What can hang from each mark
j684: j800
j802: j247 j358
j304: j358 j800
j228: j515 j516
j247: j304 j515
j516: j228
j800: j304 j684
j351: j358 j515
j358: j304 j351 j684 j802

Every row comes from one small tree of marks. The marks that hang from a mark follow it in brackets, in the order of their numbers. Every link used is in the known rows. Which tree was each row made from?
Known rows
j351[j358[j304 j684[j800] j802[j247]] j515]: [-12.5 -25.6  28.9  10.8  26.7 -27.1  -5.2 -37.9 -26.0   4.9  22.4   5.4
   3.2  -1.5 -35.0 -11.4  -0.8 -34.0  14.1  14.8 -17.0  -4.1   5.1]
j247[j304[j358[j684]] j515]: [-20.8 -18.3  21.4   3.9  -1.1 -41.3  18.1 -10.4  -5.7 -25.9   9.0  -3.0
  -6.7  12.5  61.2   7.4   6.6  15.5  -5.3  21.2  14.1 -28.9  44.6]
j358[j304[j800] j351 j684 j802[j247]]: [-11.8 -11.9  16.3  -4.3  18.0 -21.4  -1.4  -5.1 -33.1  25.7  -0.4  36.2
 -40.3   0.4 -54.2  15.6 -13.1 -38.8   3.8  11.2  15.5   3.7   7.5]
j684[j800[j304]]: [ 38.8 -41.6  -8.1 -12.6  27.9 -12.6 -44.6 -12.7  -3.7  -8.6  34.2  -5.2
 -21.2  -5.6   4.8  16.9  -7.8  -7.4 -10.8  16.9 -13.9   9.2  29.6]
j247[j304 j515]: [-18.7  -5.8  16.4   6.5  15.7 -34.0  -5.0 -14.4   4.2 -27.2  20.4 -18.6
 -10.8   8.2  54.3  15.8  -4.1  32.5  -6.3  21.9  18.0 -27.9  33.7]
j247[j515]: [-12.1   5.8   0.8  10.7  18.2 -20.6 -30.0  -6.7   4.5 -27.5  28.1 -21.2
 -12.1  14.4  43.9   7.5   0.6  52.1 -12.3  11.9   9.6 -17.8  35.1]
j358[j351[j515] j684[j800[j304]] j802]: [ 14.9 -36.6  -9.1  -6.4  28.5 -23.5  -4.7  -3.1 -33.3  17.4  27.6  12.3
 -10.0  -1.9 -71.4   2.6   5.8 -49.9   7.0  16.1 -29.9  10.8  11.5]
j228[j515]: [ 11.5 -10.0  -9.7   6.6   1.9 -11.5 -22.4  -2.1   7.6  -6.9  18.9 -23.6
 -27.0  13.4  24.7  -2.1   5.1  15.3  -3.9   9.2   9.8 -19.4  42.4]
j304[j358[j351 j684 j802[j247]] j800]: [  3.1 -14.3  13.2 -14.7  12.8 -20.2  -3.7   2.6 -31.0  25.7   7.0  47.1
 -31.3  -6.9 -18.9  18.7  -5.1 -15.5   9.3   6.1  18.0  -2.5  19.8]
j304[j358[j351[j515] j802] j800[j684]]: [ 47.5  10.0  -0.4   0.0   4.0 -13.1  14.2 -16.9 -36.9  17.6  21.8  37.4
 -28.7  -6.6 -44.0  27.8   0.5  -3.2   9.8   6.8 -13.5 -25.4  23.5]
j358[j351 j684 j802[j247[j304[j800] j515]]]: [-25.0   1.0  40.4  -9.1  23.7 -42.3  25.4 -11.1 -21.3   9.8   6.2  23.1
 -20.2   0.4  -5.3  17.7  -5.6 -29.0  11.6  22.3  29.0 -13.0  17.4]
j516[j228[j515]]: [ 10.6  -0.7  -5.7   6.7   3.8  -2.3 -26.2  10.6  23.1  -6.5  20.2 -20.9
 -20.2   5.3  42.1 -15.0  15.8   7.3   3.0   9.1   8.5 -17.0  48.0]
j358[j304[j800[j684]] j351[j515] j802]: [ 33.1  14.0   0.2  10.9   9.5 -15.2  15.2 -26.6 -36.6  17.2  13.1  26.0
 -41.6  -0.5 -74.8  23.3  -8.5 -23.1   4.7  11.6 -15.1 -17.4  12.9]
j304[j358]: [ 12.7 -23.7 -13.2   1.6   4.0 -10.1 -30.7  -0.9  -5.6 -15.0  20.8   4.5
 -17.4   1.9  39.5  14.9  -1.6  49.6  -8.9   6.7   6.2 -22.9  36.2]
j228[j515 j516]: [ 30.0 -16.0  -1.3  -0.9   6.0 -10.4 -10.0   7.2   8.1  -5.0  19.9  -7.6
 -24.2   5.3  24.6 -10.9   7.1  11.7   4.0   8.1  11.2  -6.6  55.6]
j802[j358[j304[j800] j351 j684]]: [ -1.3 -21.1   8.9 -12.6   5.2 -15.7 -17.1 -10.4 -31.7  -8.2   0.8  52.6
 -42.5  -9.5 -20.9  10.4 -10.5   0.9  -0.9  10.8  -4.4 -16.4  23.4]
j304[j358[j351[j515]] j800[j684]]: [ 47.8  15.4 -10.5   3.1   4.6 -11.3  -8.6 -23.2 -12.1   3.6  28.4  22.3
 -29.1   3.7 -27.2  23.4   1.8   9.7   3.7   8.3 -17.0 -28.6  29.1]
j684[j800[j304[j358[j351 j802[j247]]]]]: [ 28.1 -39.7   8.4 -30.0  18.6 -16.8 -19.7 -13.0 -23.4  34.3  21.8  32.0
  -4.6 -10.7 -35.3  31.3  -4.9 -25.9   6.0  10.0   8.6  12.3  10.3]
j684[j800]: [ 14.3 -24.7 -14.4  -1.8  25.8 -16.3 -52.8 -12.1   3.4 -13.0  35.9  -8.2
 -26.6  -5.5  35.1   5.8  -5.8  30.4 -10.7  12.9  -7.0  -1.3  34.0]
j800[j304[j358[j802]] j684]: [ 55.7 -25.3  -9.9  -8.6  13.6  -6.1  12.3 -11.5 -43.3   9.8  17.6   6.8
 -29.5 -12.1 -16.9  33.2  -5.5 -22.2   1.6   8.2 -10.8  -0.7  39.7]
j358[j351[j515] j684[j800[j304]]]: [ 12.5 -35.9 -16.9  -2.6  31.0 -21.3 -26.6 -10.6  -8.9   5.5  34.0   2.1
  -8.4   9.3 -49.9  -0.6   8.5 -37.8   0.5  17.6 -33.9   5.7  14.1]
j800[j304[j358] j684]: [ 55.1 -24.9 -19.6  -4.0  17.8  -5.7 -12.1 -16.7 -18.2  -2.8  25.0  -6.0
 -27.3   0.2   2.9  28.4  -1.6 -17.9  -4.6   8.4 -14.6  -5.6  44.1]
j358[j684 j802]: [-15.3 -28.9 -12.8  10.8  25.4 -18.7  -9.8  12.0 -34.5  -3.4  16.3   0.8
 -30.6  -3.7   6.9  -2.0  -5.4   2.3  -0.8   8.4  -0.6  -3.2  31.8]
j684[j800[j304[j358[j351[j515] j802]]]]: [ 36.3 -36.1   2.3 -16.0   4.3 -15.6  -4.5 -11.7 -28.0  21.9  27.7  30.6
   2.0  -3.4 -53.7  23.3   4.2 -11.2   3.1  13.4 -16.9  -7.9   8.0]
j351[j358[j304 j684 j802] j515]: [-15.5 -21.6  11.8  29.5  10.7 -17.7   8.2 -16.2 -43.8  -9.1  12.4   8.2
  -8.7  11.5 -40.9 -10.0  -1.6  -3.5   8.7  12.9 -22.4 -21.6  10.6]
j800[j304[j358[j351[j515] j802[j247]]] j684]: [ 36.6 -12.6  -1.1  -8.3  29.6  -9.6  14.3 -19.4 -26.4  36.6  25.7   9.2
   1.4  -0.9 -70.7  30.8   4.3 -62.9  17.9   4.6  -8.7  -6.6   8.7]

Which tree is each row?
[ 36.3 -42.2   0.1 -13.0   4.7  -8.1   0.0   3.9 -37.4   5.7  13.5  18.8
 -14.1  -6.1  -9.9  29.8  -7.0   7.0  -2.5   9.7   5.7  -9.3  27.7]
j800[j304[j358[j802]]]
[-21.9 -12.4 -18.8  14.5  27.8 -19.3  -4.8   9.5 -29.0   8.2  21.2   9.9
 -12.3   9.5 -48.9  -7.3   5.7  -6.5   6.3   7.3 -14.1 -15.0   9.9]
j358[j351[j515] j684 j802]
[-25.5 -31.7  17.4  -7.1  38.8 -40.5  10.4 -19.6 -13.5  23.4  22.4   9.3
  -2.0 -10.8 -29.4   0.8   0.0 -61.0  18.6  18.6   0.9  -8.4   2.4]
j358[j351[j515] j684[j800] j802[j247[j304]]]
[  3.2 -15.2 -15.8  -2.9  -0.3 -12.5  -8.6   9.3 -32.9  13.5  13.7  31.9
 -19.5  -0.9  -7.3  20.1  -3.4  43.5   1.7   3.6   8.7 -15.8  18.9]
j304[j358[j351 j802]]
[ 24.5  18.4  28.6  -8.1  -8.8 -35.5  44.2 -23.2 -37.6   5.3   7.0  33.4
 -33.5  -7.3   3.8  40.2  -3.4   3.6   6.8  19.9  12.7 -23.1  33.6]
j247[j304[j358[j351 j802] j800[j684]] j515]
[-16.0 -36.6  -3.6 -14.4  13.4 -23.3 -30.5 -18.9 -21.1  -5.7  10.1  34.9
 -32.5  -9.5 -11.2  -4.2  -4.6  -6.8  -1.9   9.0 -17.3   0.1  22.3]
j802[j358[j304 j351 j684[j800]]]
[ -3.6 -23.1  14.3  17.3  10.1 -26.4  -0.4 -30.1 -38.4  -8.8  19.9  11.8
  -8.2   0.6 -31.3 -13.4   1.5  -5.3   6.3  16.9 -30.6  -7.8  12.9]
j351[j358[j304 j684[j800] j802] j515]
[-30.9 -11.4  -4.2   7.8  40.7 -21.4 -10.2   2.0 -15.6  23.0  22.6   3.0
  -1.2   7.5 -47.5  -3.6   3.0 -30.5  14.6   3.7  -0.7 -10.0   1.6]
j358[j351[j515] j684 j802[j247]]
[ 20.1 -46.6  -1.5  -7.8   7.9 -15.1   9.0   9.7 -45.8   7.5   8.6  16.9
 -17.9  -3.1 -10.9  16.7  -0.8 -25.7  -1.1  11.4  -4.0  -2.6  34.4]
j800[j304[j358[j684 j802]]]
[-28.0 -38.2  27.4 -19.6  40.3 -35.5 -10.5 -32.8   3.3   1.8  25.4  16.6
   6.0 -20.5  -1.1  -2.4   0.3 -42.7  21.1  14.0  -4.9 -17.5   8.8]
j802[j247[j304] j358[j351[j515] j684[j800]]]
[ 13.4 -33.7  -5.7  -1.2   8.6 -16.8  14.9   6.6 -42.3  18.6  13.5  26.4
  -0.7   9.4 -69.6  11.9   9.4 -33.4   7.2  11.1 -16.8 -11.9  13.0]
j800[j304[j358[j351[j515] j684 j802]]]
[-22.2 -21.6  11.7   0.9  25.8 -30.2  -5.9 -21.4 -17.9  25.8  15.8  13.1
  -9.8   2.9 -65.2  -5.2   2.1 -57.6   8.0  11.3  -7.6   7.2  -2.1]
j358[j304 j351[j515] j684[j800] j802[j247]]
[-11.3 -11.3  -6.6  15.3   8.5 -15.4  -0.3  -6.5 -28.8  11.1  12.6  16.9
 -11.1  11.2 -67.7  11.2  -3.3   8.6   0.5   9.4  -3.4 -21.0  -0.3]
j358[j304 j351[j515] j802]
[ 12.6  -2.0  -2.4   1.0   0.3 -11.5 -29.4  -9.5 -14.6  -1.0  10.3  33.1
 -44.4   8.0 -30.7  22.7 -14.3  25.2  -9.8  15.0   5.0 -16.4  16.9]
j358[j304[j800] j351]
[  7.9 -15.4  13.9  14.3   4.3 -16.4 -22.4 -20.7 -27.3 -22.5   8.3  25.1
 -43.2   7.7  -2.5   2.6 -11.5  18.1  -3.5  18.1 -13.1 -18.1  28.4]
j351[j358[j304[j800] j684]]
[  9.8 -41.6 -14.2  -7.6   6.3 -14.4   7.3  14.9 -51.1  18.7   8.9  35.0
 -21.1   3.6 -37.1  18.1   0.7 -22.1   3.2   9.3  -6.4   2.8  21.7]
j800[j304[j358[j351 j684 j802]]]
[ -5.2 -30.1   6.6  11.7  11.2 -22.6  -9.8 -20.6 -44.8  -7.5  14.2  19.0
 -28.7  -4.8  -6.1  -7.7  -5.7   4.4   3.2  15.4 -20.8   4.8  23.5]
j351[j358[j304 j684[j800] j802]]
[ -6.8 -18.3  50.1   4.6  29.6 -29.8  21.8 -30.4 -28.5   0.8  17.0  19.7
  -0.3 -10.4 -10.3   7.9  -9.2 -36.9  24.7  20.7   4.8 -31.8  10.4]
j351[j358[j684 j802[j247[j304[j800]]]] j515]
[-18.5 -23.7  39.7 -22.9  30.8 -28.5  -0.2 -25.9  -5.5   2.2  14.2  33.9
  -3.8 -15.6 -14.5  11.4  -6.8 -41.7  22.3  14.7   7.0 -37.1  10.3]
j802[j247[j304[j800]] j358[j351[j515] j684]]
[ 33.1   7.6  26.0   5.1  22.5 -10.5  -2.9 -40.6 -36.5   8.4  14.2  20.6
 -38.9 -13.9 -25.5  24.8 -19.2 -21.2  13.7  11.0   1.3  -3.4  20.4]
j351[j358[j304[j800[j684]] j802[j247]]]
[ 21.8 -57.9   4.0 -26.0  31.6 -14.9 -32.5 -15.0 -19.7 -13.7  25.6  13.0
 -19.7 -24.0  10.5   3.6  -3.7 -30.2  -1.4  13.2 -26.0   7.7  38.6]
j802[j358[j684[j800[j304]]]]
[-10.6 -24.3  26.2 -35.0  37.1 -28.8 -28.8 -22.7  -1.6   1.8  25.8  13.7
  -0.5  -6.7 -10.3   5.3   5.2 -39.3   5.8  14.0  -4.2  14.9  21.9]
j802[j247[j515] j358[j351 j684[j800[j304]]]]
[ 15.4 -33.8   2.3 -20.4  19.7  -9.7  -8.4   1.3 -30.1  31.2  14.1  29.0
  -2.8   0.5 -37.8  32.7  -5.5 -21.3   8.9   6.4  19.0  -0.3   7.7]
j800[j304[j358[j351 j802[j247]]]]
[ -9.9 -12.0  26.1   0.2  -5.9 -33.7   8.6 -16.1  -0.4 -27.2  14.2  -2.6
  -2.4   8.4  66.4  22.1   1.7  41.9  -7.2  20.6  23.2 -36.5  38.8]
j247[j304[j358] j515]
[ 27.5  15.2  22.7   2.5  19.3 -32.5  11.4 -31.2  -3.5 -25.3  22.4  -8.0
 -39.5  -4.6  40.9  28.9  -7.9   3.3  -3.6  24.3   6.4 -23.1  47.7]
j247[j304[j800[j684]] j515]
[-20.2 -24.6  -0.4   2.7  40.0 -19.1 -15.9   4.1 -19.0   9.4  17.6  -6.5
 -18.5  -4.9   6.7  -0.2  -7.6 -26.8   6.1   5.9  11.1   3.5  22.9]
j358[j684 j802[j247]]
[ 25.3  11.4  14.6   4.2  25.5 -16.3   9.7 -33.5 -24.5  30.0  15.1  19.5
 -31.1  -2.9 -79.3  26.0  -9.2 -51.3  12.7   8.4  -2.1 -10.8   5.7]
j358[j304[j800[j684]] j351[j515] j802[j247]]
[-21.1  -2.1  33.5 -15.7  28.8 -18.3 -36.1 -21.3   9.6 -20.0  25.4  -6.5
   5.7  -8.7  49.2  10.6  -4.2  28.3   3.2   5.6  21.9 -13.3  27.0]
j802[j247[j515] j358]
[-20.0 -38.1   7.9 -15.8  21.2 -37.1  -8.2 -19.3   0.7  11.5  15.7  21.6
 -11.0  -5.5  25.2   9.2  -0.2 -27.8   8.5  16.7  13.0  -7.8  22.3]
j802[j247[j304[j358[j351 j684[j800]]]]]
